Each row was made from one walk, in order. Every step used is in the known rows, and no mark comes twice. Write each row's walk.
Known rows:
P-A-N: 0.14; -0.56; 0.44; 1.61; -0.45; 0.45; 2.84; -1.91; 1.70; -0.62; -0.86; 0.81; 1.55; -1.85; -1.33; -0.54; -0.62; -0.15
P-A-H-S-R: -0.20; -0.33; 1.28; -1.17; 0.08; -2.64; 2.88; 1.58; 1.31; 0.44; 0.82; 1.73; 1.77; 1.55; 0.17; 1.37; 5.36; 2.25
P-A-H-C: 0.23; -0.70; 0.75; -0.34; 1.15; 0.07; 1.48; 1.00; 0.69; 1.31; 0.13; -0.74; -0.48; 1.75; -0.28; 0.27; 4.23; 0.28
A-N-S-R-C: 0.74; 1.07; 0.74; 1.16; -1.25; -2.25; -1.46; -1.30; -0.78; 1.58; 1.57; -1.19; 2.08; -2.93; -2.32; 1.81; 1.13; 1.88
R-C-P-A: 1.22; 0.31; 2.41; 0.01; 1.56; 2.43; 1.08; -1.79; 0.59; 3.73; 0.67; -0.22; 0.52; 3.30; 2.27; -1.77; 1.04; 0.88
R-C-N-S-P-A: -0.91; 0.20; 4.48; -2.97; 1.21; 3.02; -2.09; -3.96; 0.38; 2.18; 2.41; 0.98; 0.38; 2.30; 1.83; 2.00; 1.33; 0.20
C-N-S-R-A: 1.43; -2.05; 2.65; -4.10; -1.44; -0.48; -4.07; 1.21; -0.89; 1.32; 3.04; -2.03; 0.29; 0.40; 0.32; 4.16; -0.10; 0.41
R-C-N-S-P: -0.49; 0.38; 3.42; -3.01; 1.25; 2.30; -3.62; -2.81; -0.12; 2.17; 2.81; 0.74; 0.24; 1.76; 1.24; 2.27; 1.06; 0.18
P-A-H-C-N: 0.52; -1.98; 1.15; -2.01; 0.92; 0.53; -0.09; 0.73; 1.12; 1.32; 1.22; -0.64; -0.37; 2.07; 0.00; 1.86; 3.99; -0.06
H-C-N: -0.13; -1.98; -0.41; -3.35; 2.13; -0.79; -2.96; 2.24; 0.53; 1.70; 2.21; -3.63; -0.87; 1.15; -0.12; 0.50; 1.23; -3.67
P-A-N-S-R-C: -0.35; 0.66; 2.68; 0.98; -0.94; -0.28; 1.82; -3.70; 0.43; 1.39; 0.54; -0.40; 1.93; -1.13; -0.56; 0.65; 1.55; 1.65
P-A-H-S: -0.20; -0.39; 0.74; -0.57; 0.25; -1.29; 2.40; 0.76; 1.02; -0.24; 0.02; 2.45; 1.54; 0.75; -0.83; 0.86; 4.61; 1.85
C-P-A-N-S-R: 3.71; -0.64; 3.47; 0.18; -0.79; -0.62; 0.61; 1.94; -0.55; 3.39; 0.73; -2.68; 1.69; -0.76; -1.16; 1.25; -0.38; 1.24
R-C: -1.08; 1.08; 0.14; 0.29; 1.20; 1.19; -0.06; -3.04; 0.54; 1.54; 0.88; 0.99; 0.24; 1.98; 1.73; -1.41; 1.64; 0.72
S-P-A-H-C-N: 0.57; -0.70; 3.03; -3.19; 3.28; 1.15; 0.36; 3.75; 1.96; 1.16; 1.53; 0.78; -0.67; 2.52; 0.21; 1.46; 1.52; -1.90
C-N: 0.57; -2.37; 0.79; -3.20; -0.36; 0.84; -3.05; -0.41; 0.92; 0.08; 1.96; 0.18; 0.24; 0.62; 0.64; 3.03; -0.44; -0.76
A-H: 1.79; -0.43; -0.89; 0.11; -0.39; -0.46; -1.45; 2.09; -0.30; 0.41; 0.75; 1.57; -0.07; 0.42; -1.34; 2.69; 3.43; 2.80
S-R-C-N: -0.51; -0.60; 1.82; -3.14; 0.42; -1.24; -1.09; -1.27; 1.50; 2.57; 3.52; -0.53; 0.76; 3.61; 3.76; 1.85; 2.45; 0.86
R-C-P-A-H-S: 1.51; 0.26; 1.46; -0.46; 1.83; 0.36; 0.79; 0.45; 0.62; 3.54; 1.26; 1.21; 1.61; 3.05; 0.85; -0.94; 3.88; 1.98
P-A: -0.79; -0.30; 2.09; 0.06; -0.07; 1.45; 2.97; -2.28; 1.02; -0.08; -0.83; 0.45; 0.22; 0.97; 1.09; -0.64; 0.51; 0.03
S-P: 0.16; 1.07; 2.04; -1.27; 2.59; 0.62; 0.77; 3.15; 0.96; 0.06; 0.38; 1.22; -0.39; 0.86; 0.15; -0.31; -1.61; -1.74
C-P: 3.56; -0.73; 1.18; -0.35; 0.53; 0.40; -0.98; 3.46; -0.68; 2.79; 0.44; -1.82; 0.20; 0.79; -0.24; 0.07; -1.10; 0.18

Which walk is each row?
2.16; 0.06; 2.03; 0.07; 1.39; 2.17; 0.34; -0.69; 0.41; 3.94; 1.06; 0.57; 0.54; 3.52; 1.62; -0.39; 2.74; 2.31 => R-C-P-A-H
1.77; 0.49; 1.11; -0.02; 1.60; 1.52; -0.83; -0.26; -0.05; 3.73; 1.24; -0.49; 0.39; 2.66; 1.58; -1.35; 0.70; 0.87 => R-C-P
0.79; 1.22; 5.25; -1.12; -0.76; -0.34; -0.55; -1.77; -1.96; 4.25; 1.90; -2.79; 0.77; 1.65; 1.45; 1.75; 2.82; 2.77 => N-S-R-C-P-A
0.34; -0.25; -2.37; -1.06; 0.90; -5.96; 1.85; 6.17; 1.51; -0.55; 1.38; 0.28; 2.93; -1.09; -1.71; -1.87; 0.94; -0.82 => H-S-R-A-N
0.63; -1.54; 3.55; -4.18; -1.78; -0.87; -4.29; -0.77; -1.15; 1.66; 3.20; -1.97; 0.58; 0.22; 0.58; 5.45; 1.26; 1.00 => C-N-S-R
0.81; -0.12; -1.73; -0.70; 0.37; -3.35; -0.75; 3.89; -0.01; -0.24; 1.05; 2.58; 1.67; -0.27; -2.43; 1.88; 5.12; 2.28 => A-H-S
1.97; 0.23; 1.88; -1.04; -1.52; -1.89; -2.02; 3.08; -2.37; 1.76; 1.76; -1.94; -0.02; -0.01; -1.13; 2.73; 2.20; 2.98 => N-S-R-A-H
-0.08; -1.35; 1.82; -4.07; 0.96; -2.14; -3.96; 2.03; -1.05; 2.93; 3.22; -5.30; -0.65; 0.82; -0.22; 2.41; 2.57; -2.29 => H-C-N-S-R
1.80; -0.93; 1.18; -3.24; 1.82; -0.76; -4.64; 4.65; -0.87; 2.29; 2.86; -1.48; -0.95; 0.87; -2.21; 4.06; 4.02; -0.26 => A-H-C-N-S-P
0.68; -1.79; 0.88; -4.07; 1.26; -1.81; -3.72; 3.89; -0.83; 2.59; 3.05; -5.39; -0.95; 1.06; -0.45; 1.08; 1.19; -2.81 => H-C-N-S-R-A
2.28; -2.26; -0.89; -3.22; 0.99; -2.88; -1.51; 6.90; 1.01; 1.97; 3.16; -2.35; -0.49; 2.92; 0.81; 1.24; 2.15; -0.22 => S-R-A-H-C-N
-0.30; 1.61; 5.47; -1.07; 0.50; 1.55; 0.25; -0.52; -1.42; 0.93; 0.07; -0.29; -0.14; -0.55; -0.87; 1.53; -0.04; 0.21 => N-S-P-A
1.36; 1.23; 1.23; 1.02; -0.03; -0.73; -1.56; 1.27; -0.80; 0.07; 0.40; 0.04; 1.42; -4.42; -4.38; 1.72; -1.66; -0.13 => A-N-S-P
1.32; 1.35; 4.13; -1.11; -0.73; -1.11; -2.07; -0.55; -2.49; 4.31; 2.32; -3.02; 0.62; 1.16; 0.83; 2.10; 2.59; 2.74 => N-S-R-C-P
0.93; 0.62; -0.44; -1.50; 1.99; -2.93; -0.28; 5.95; 0.60; -0.18; 1.28; 3.41; 1.42; 0.30; -2.32; 1.70; 4.13; 1.12 => A-H-S-P
0.62; -0.65; 1.39; 0.10; -0.40; 1.02; 1.81; -0.75; 0.71; 0.30; -0.20; 1.67; 0.21; 1.28; 0.09; 1.54; 3.24; 2.36 => P-A-H
0.10; 1.03; 3.40; -1.13; -1.78; -2.06; -1.52; -0.37; -2.45; 1.91; 1.56; -2.73; 0.38; -0.52; -0.13; 3.02; 2.08; 2.22 => N-S-R
1.21; -1.29; 4.74; -4.04; -0.16; 1.80; -3.59; 0.18; -0.43; 1.03; 2.42; 0.77; 0.13; 0.40; -0.74; 5.68; 1.30; 0.77 => C-N-S-P-A-H
-1.61; 1.07; 1.86; -2.03; 2.93; -2.16; 3.44; 3.39; 1.80; -0.77; 0.16; 2.54; 1.92; 0.45; -0.56; -1.67; 1.17; -2.07 => H-S-P-A
2.19; -0.49; -2.06; -1.11; 2.26; -1.72; 0.21; 8.51; 0.87; -0.68; 0.74; 2.58; 0.54; 0.68; -2.32; -1.22; 0.67; -0.14 => R-A-H-S-P
2.53; -0.54; -1.78; 1.52; -0.66; -0.27; -1.21; 3.18; -0.68; -0.60; -0.16; -0.70; 0.75; -3.54; -3.98; -1.05; -3.07; -0.21 => R-A-N-S
2.37; -0.95; -0.76; -1.15; -0.05; -2.53; 0.31; 5.73; 0.57; 1.02; 1.80; -0.53; -0.05; 2.25; 0.77; 0.68; 1.51; 1.77 => S-R-A-H
0.21; 1.84; 4.14; -1.12; 0.52; 0.61; -1.66; 0.97; -2.08; 0.99; 0.58; -0.57; -0.28; -1.20; -1.62; 1.95; -0.36; 0.13 => N-S-P
-0.44; -0.92; 3.33; -4.06; 2.41; 0.34; -2.51; 1.66; -0.30; 2.31; 2.14; -3.71; -0.98; 0.95; -0.51; 1.43; 1.24; -3.61 => H-C-N-S-P-A
1.03; 0.29; 3.11; -1.28; 0.94; -0.77; 1.81; 0.05; 0.97; 4.24; 2.09; -1.60; 0.86; 4.23; 3.79; -0.44; 2.26; 1.51 => S-R-C-P-A
2.54; 0.71; 1.36; 0.98; -0.95; -2.05; -1.98; 0.53; -1.19; 3.07; 1.87; -2.14; 2.17; -2.44; -2.34; 1.85; 0.54; 1.99 => A-N-S-R-C-P
0.29; 1.38; 4.46; -1.42; 1.48; 0.51; -0.74; 1.90; -1.69; 1.93; 0.77; -1.38; -0.69; 0.03; -1.87; 1.90; 2.53; 0.02 => N-S-P-A-H-C
-0.57; -0.21; 2.39; -2.38; -0.04; 2.00; -3.97; -4.41; -0.60; 2.16; 2.65; 0.11; 0.46; 1.35; 1.18; 2.46; 1.90; 1.08 => R-C-N-S
